Each row comes from the steps of one path. Every step used is in the known rows, and no mark comes twice. Write the path behind each row, first mark first.
Known rows:
zelu -> pipuz -> zemez -> fuguluf -> ferev: [ 2.82  0.71 -0.55  4.04 -1.10 -0.44  1.34  1.54 -0.21 -0.52 -0.25  0.09
  0.65 -0.39  0.02 -1.24  0.88 -1.00  2.00  1.28 -0.46]
zemez -> fuguluf -> ferev -> nobates: [ 2.71  0.50  0.06  2.93 -0.71 -1.04  1.62  2.28 -0.97  1.70 -0.03 -1.21
 -1.33 -0.26  0.40 -1.57  0.53 -0.35  1.17 -1.56 -0.26]
fuguluf -> ferev -> nobates -> zelu -> pipuz -> zemez: [-2.16  0.02 -0.86  1.30 -0.31  0.24  1.13  3.03 -0.59  1.58 -0.57 -1.50
 -1.37 -0.36  0.28  2.03  1.53 -0.76 -0.35  1.27 -0.71]
fuguluf -> zemez: [ 2.85 -0.47  0.65  1.75 -0.25  0.20  0.20 -1.28  0.34 -0.74  0.31 -0.92
  0.49 -0.39  0.08 -2.65 -0.45  0.04  1.13 -0.11  0.58]
zelu -> fuguluf -> ferev: [ 0.98  0.30 -0.68  3.84 -0.27 -0.25  1.41  1.00  0.32 -1.17  0.26  0.63
  0.44 -0.29 -0.03 -5.32 -0.62 -0.90 -1.06 -0.64  0.13]
pipuz -> zemez -> fuguluf -> zelu -> nobates -> ferev: [ 0.09  0.12  0.15 -0.30  0.15  0.40  0.84 -5.01 -0.15  1.06  0.44 -0.16
 -1.36  0.19  1.06 -2.46  0.39 -1.30  0.79  0.41 -1.26]
zelu -> pipuz -> zemez: [-2.49  0.44 -1.06  0.90 -1.53  0.32  0.52  0.27 -0.17  0.12 -0.19 -0.51
  0.89 -0.11 -0.19  1.68  1.38 -0.52  0.32  2.02 -0.31]
fuguluf -> ferev -> nobates -> zelu: [ 0.18 -0.64  0.39  0.10  1.68 -0.16  0.78  4.23 -0.71  2.27 -0.60 -1.47
 -3.66 -0.32  0.71  0.78  0.25 -0.36 -0.90 -1.26 -0.66]
ferev -> nobates -> zelu -> pipuz: [-1.64  0.16  0.64 -0.73 -1.10  0.42  1.01  2.04 -0.71  3.85 -1.38 -1.49
 -1.61 -0.36  0.02  2.38  0.41 -0.47 -0.14  0.28 -0.38]
nobates -> zemez -> fuguluf -> ferev: [ 4.31  0.43  0.52  4.08 -0.03 -0.59  2.47  2.25 -0.19 -1.61  0.33 -0.39
 -0.06 -0.40  0.26 -1.44 -0.60 -0.84  2.22  0.36 -0.23]
zelu -> pipuz -> zemez -> fuguluf: [ 0.83  1.46 -0.30  0.41 -2.12 -0.12  1.23  0.87 -0.57 -0.28  0.25  0.02
  0.22 -0.09 -0.19 -0.72  1.65 -0.80  3.51  1.50 -0.81]
zelu -> nobates: [-0.67  0.63 -0.02  0.42 -1.63  0.79  1.55 -1.43  0.11  2.63  0.66 -0.50
  0.87 -0.12 -0.02 -0.90 -0.05 -0.68 -0.32 -1.54 -0.20]
ferev -> nobates -> zelu -> fuguluf -> zemez: [ 0.94 -0.05  0.67  0.59 -0.29  0.42  1.58  1.13 -0.15 -0.06  0.82 -1.23
 -2.13 -0.40  0.22 -6.50 -0.30 -0.59  0.60 -1.71  0.08]
pipuz -> zelu -> fuguluf: [-2.17  0.84 -1.73 -1.07 -0.65  0.40  0.69  1.91 -0.17 -0.45  0.62  2.73
 -1.05 -0.28 -0.36 -5.41 -0.24 -1.01 -0.28 -0.91 -0.34]
fuguluf -> ferev: [ 2.10 -0.43 -0.33  3.64  0.51 -0.40  0.39  0.95  0.27 -0.33 -0.43  0.06
  0.47 -0.29  0.19 -0.69 -0.41 -0.37 -0.81  0.13  0.13]
pipuz -> zemez -> fuguluf -> zelu -> nobates: [ 0.17  0.39  0.41 -2.57 -1.23  1.02  1.97 -1.71 -0.05  2.24  1.24  0.14
  0.33  0.37  0.00 -4.09  0.85 -1.01  1.31 -1.34 -0.85]
pipuz -> zelu: [-0.96 -0.01 -1.59 -1.63  0.63  0.17 -0.68  2.29 -0.27  0.83 -0.37  2.50
 -1.20 -0.39 -0.09  0.50 -0.02 -0.43  0.11  0.07 -0.34]
nobates -> zemez -> fuguluf -> zelu: [ 2.22 -0.47  1.72 -3.16  0.67  0.41  1.88 -0.14 -0.18 -0.65  0.73  0.22
 -0.70  0.51  0.06 -3.44 -0.33 -0.39  2.26  0.02 -0.45]
rudan -> nobates -> zelu -> pipuz -> zemez: [-2.44  0.11 -0.57 -0.51 -1.47  2.71  0.68  1.53  0.59  0.94 -0.06 -0.88
 -0.95 -0.44  0.04  2.54  1.64 -0.80  0.02  2.06 -0.90]
rudan -> nobates -> zelu: [ 0.12 -0.47  0.81 -2.27  0.03  3.72  0.40  1.95  1.13  1.29  0.18 -0.61
 -3.01 -0.51  0.35  1.39  0.33 -0.47 -0.55  0.06 -0.91]
ferev -> nobates -> zelu: [-1.23 -0.33  0.63 -2.19  1.38  0.05  0.48  3.64 -0.89  2.46 -0.27 -1.50
 -3.99 -0.11  0.58  1.18  0.53 -0.14 -0.39 -1.28 -0.81]
rudan -> nobates -> zemez -> fuguluf: [ 3.26  0.99  1.16  0.60 -2.00  2.39  2.91  1.09  0.48 -1.19  1.39 -0.82
 -0.81 -0.45  0.05 -0.61 -0.05 -0.73  3.47  0.37 -0.66]

Write each row's path:
[-0.51  0.39 -1.42  2.43 -0.45 -0.53  1.56  3.11 -0.76  1.62  0.07  0.31
 -1.67 -0.43  0.24 -3.72  0.05 -0.74 -1.04 -2.02 -0.08]  pipuz -> zelu -> fuguluf -> ferev -> nobates
[-1.86  0.45  0.05 -1.59  0.22  0.64  1.26  2.27 -0.07 -0.55  0.65  0.52
 -2.36  0.01  0.01 -5.04 -0.21 -0.88 -0.47 -1.01 -0.64]  nobates -> zelu -> fuguluf
[-0.78  0.07  0.59  1.07 -0.07 -0.22  2.81  2.25 -0.83  0.15  0.78 -2.46
 -1.35 -0.22  0.43  1.65 -0.49 -0.10  0.47 -0.60  0.11]  ferev -> nobates -> zemez
[ 1.19  0.32  1.02 -2.54 -1.25  1.02  1.89 -2.24  0.03  2.96  0.81  0.27
  0.50  0.33 -0.09 -4.39  0.13 -0.88  1.15 -1.80 -0.59]  zemez -> fuguluf -> zelu -> nobates
[ 2.29 -0.43  1.32 -3.74  0.50  0.28  0.45 -1.01 -0.12  0.41  0.25  1.00
 -0.50  0.57 -0.08 -4.43  0.28 -0.22  1.83 -0.34 -0.56]  zemez -> fuguluf -> zelu
[ 1.82 -0.42  1.67 -3.11  0.35  0.14  2.18  0.41 -0.62  0.51  0.74 -0.59
 -1.43  0.47  0.19 -3.34 -0.05 -0.33  2.18 -0.76 -0.47]  ferev -> nobates -> zemez -> fuguluf -> zelu
[ 0.64 -0.17  0.36  3.39  0.22 -0.45  3.13  2.82 -0.68 -0.05  0.47 -2.41
 -1.02 -0.35  0.54  1.13 -0.75 -0.33  0.02 -0.55  0.24]  fuguluf -> ferev -> nobates -> zemez
[-1.36  0.42  0.14 -1.54 -1.05  3.20  1.55  1.59  0.96 -0.07  1.05  0.32
 -2.49 -0.35  0.01 -4.74  0.00 -1.04 -0.74 -0.90 -0.84]  rudan -> nobates -> zelu -> fuguluf
[ 2.32  1.43  1.03  0.82 -1.78  0.27  3.58  0.83 -0.51  0.06  1.40 -0.92
 -0.16 -0.21  0.07 -1.53 -0.29 -1.07  3.54 -0.69 -0.65]  zelu -> nobates -> zemez -> fuguluf
[-0.37  0.35 -0.07  2.08 -0.36  0.19  0.52 -4.80  0.02  1.52 -0.15 -0.57
 -0.88 -0.17  1.01  0.07 -0.47 -1.02 -0.56  0.14 -0.68]  zelu -> nobates -> ferev
[-3.29  0.26 -0.69 -0.55 -0.65  0.38  0.85  2.54 -0.71  1.73 -0.33 -1.48
 -1.63 -0.15  0.17  2.43  1.71 -0.60  0.14  1.18 -0.79]  ferev -> nobates -> zelu -> pipuz -> zemez
[ 1.62 -0.08  0.69 -0.02  1.13 -0.37  1.21  4.57 -0.95  2.07 -0.38 -1.22
 -3.98 -0.32  0.65 -0.32  0.55 -0.58  0.72 -1.31 -0.99]  zemez -> fuguluf -> ferev -> nobates -> zelu
[ 0.72  0.17  1.52 -1.41 -1.90  0.49  2.48 -0.42 -0.61  2.51 -0.52 -0.91
  0.33  0.07 -0.25 -1.22  0.01 -0.59  1.81  0.62 -0.20]  ferev -> nobates -> zemez -> fuguluf -> zelu -> pipuz
[ 0.54  1.20  0.03 -0.75 -1.25  0.14  1.15  2.26 -0.64  0.16  0.09 -0.17
 -1.23 -0.14 -0.03 -0.26  1.69 -0.96  3.40  1.44 -1.23]  nobates -> zelu -> pipuz -> zemez -> fuguluf
[ 1.41  0.81 -0.49  3.45 -1.62 -0.81  1.91  2.25 -1.07  1.98 -0.25 -1.48
 -0.70 -0.42  0.24 -0.63  1.27 -0.64  1.35 -0.39 -0.36]  zelu -> pipuz -> zemez -> fuguluf -> ferev -> nobates
[ 4.41  0.44  0.12  3.44 -0.16 -0.71  1.12  1.44 -0.06 -0.62 -0.13  0.45
  0.08 -0.28  0.12 -2.33  0.01 -0.68  1.75 -0.04 -0.32]  zemez -> fuguluf -> ferev
[ 1.10  0.19 -0.73  0.94 -0.69  0.49  0.82  0.19  0.23 -1.07  0.77  1.30
 -0.34 -0.60 -0.24 -6.97 -0.68 -0.77  0.91 -0.83  0.35]  pipuz -> zelu -> fuguluf -> zemez
[-0.61 -0.39  1.16 -0.98 -0.29  1.16  3.43 -0.73  0.12  1.04  1.24 -1.28
  0.39  0.13  0.17 -1.15 -1.09 -0.75 -0.02 -0.78 -0.10]  fuguluf -> zelu -> nobates -> zemez
[ 1.11  0.12  0.76 -0.35  0.09  0.38  0.87 -5.42 -0.07  1.77  0.02  0.01
 -1.21  0.19  0.94 -2.73 -0.33 -1.19  0.65 -0.11 -1.04]  zemez -> fuguluf -> zelu -> nobates -> ferev
[-1.18  0.05  0.70 -0.86 -0.88  0.79  0.53  1.29 -0.16  2.47 -1.41 -0.56
 -0.76 -0.30 -0.19  2.17  0.06 -0.58  0.01  1.27 -0.44]  nobates -> zelu -> pipuz
[ 1.26  1.15 -0.42 -0.17 -0.80 -0.34  0.81  1.38 -0.56 -1.48  1.00  0.28
 -0.82  0.06  0.08 -1.57  1.63 -0.57  3.38  0.60 -1.00]  pipuz -> zemez -> fuguluf
[-0.57 -0.36  0.68 -2.42 -0.74  1.25  1.45 -2.64  0.28  3.21  0.59 -0.01
  0.81  0.27 -0.02 -3.09 -0.20 -0.62 -0.91 -1.70 -0.27]  fuguluf -> zelu -> nobates
[ 3.55  0.73 -0.32  3.41 -0.51 -0.11  2.93  2.74 -0.22  0.18  0.49  0.59
 -0.26 -0.68  0.22 -1.66 -0.60 -1.41  2.07 -0.38 -0.51]  pipuz -> zelu -> nobates -> zemez -> fuguluf -> ferev
[-2.38  0.60  0.03 -1.52 -0.06  0.27  1.73  3.05 -0.64  0.85  0.65 -0.44
 -3.26 -0.04  0.21 -4.90  0.13 -0.77 -0.62 -2.01 -0.73]  ferev -> nobates -> zelu -> fuguluf
[ 1.73 -0.15  0.79  0.56 -1.14  2.78  1.39  0.12  1.14 -0.80  1.17 -0.65
 -1.50 -0.63  0.11 -6.35 -0.42 -0.79  0.58 -0.82 -0.01]  rudan -> nobates -> zelu -> fuguluf -> zemez
[ 0.62 -0.02  0.07  0.05  1.31 -0.34  1.20  4.95 -1.03  1.37 -0.01 -1.42
 -4.11 -0.22  0.73 -0.02  1.23 -0.66  0.93 -0.83 -1.28]  pipuz -> zemez -> fuguluf -> ferev -> nobates -> zelu
[ 0.96  0.50  0.78  0.96 -1.27  0.08  1.59  2.75 -0.80  3.52 -1.43 -1.24
 -1.59 -0.53  0.11  0.98  0.46 -0.89  1.06  0.29 -0.60]  zemez -> fuguluf -> ferev -> nobates -> zelu -> pipuz
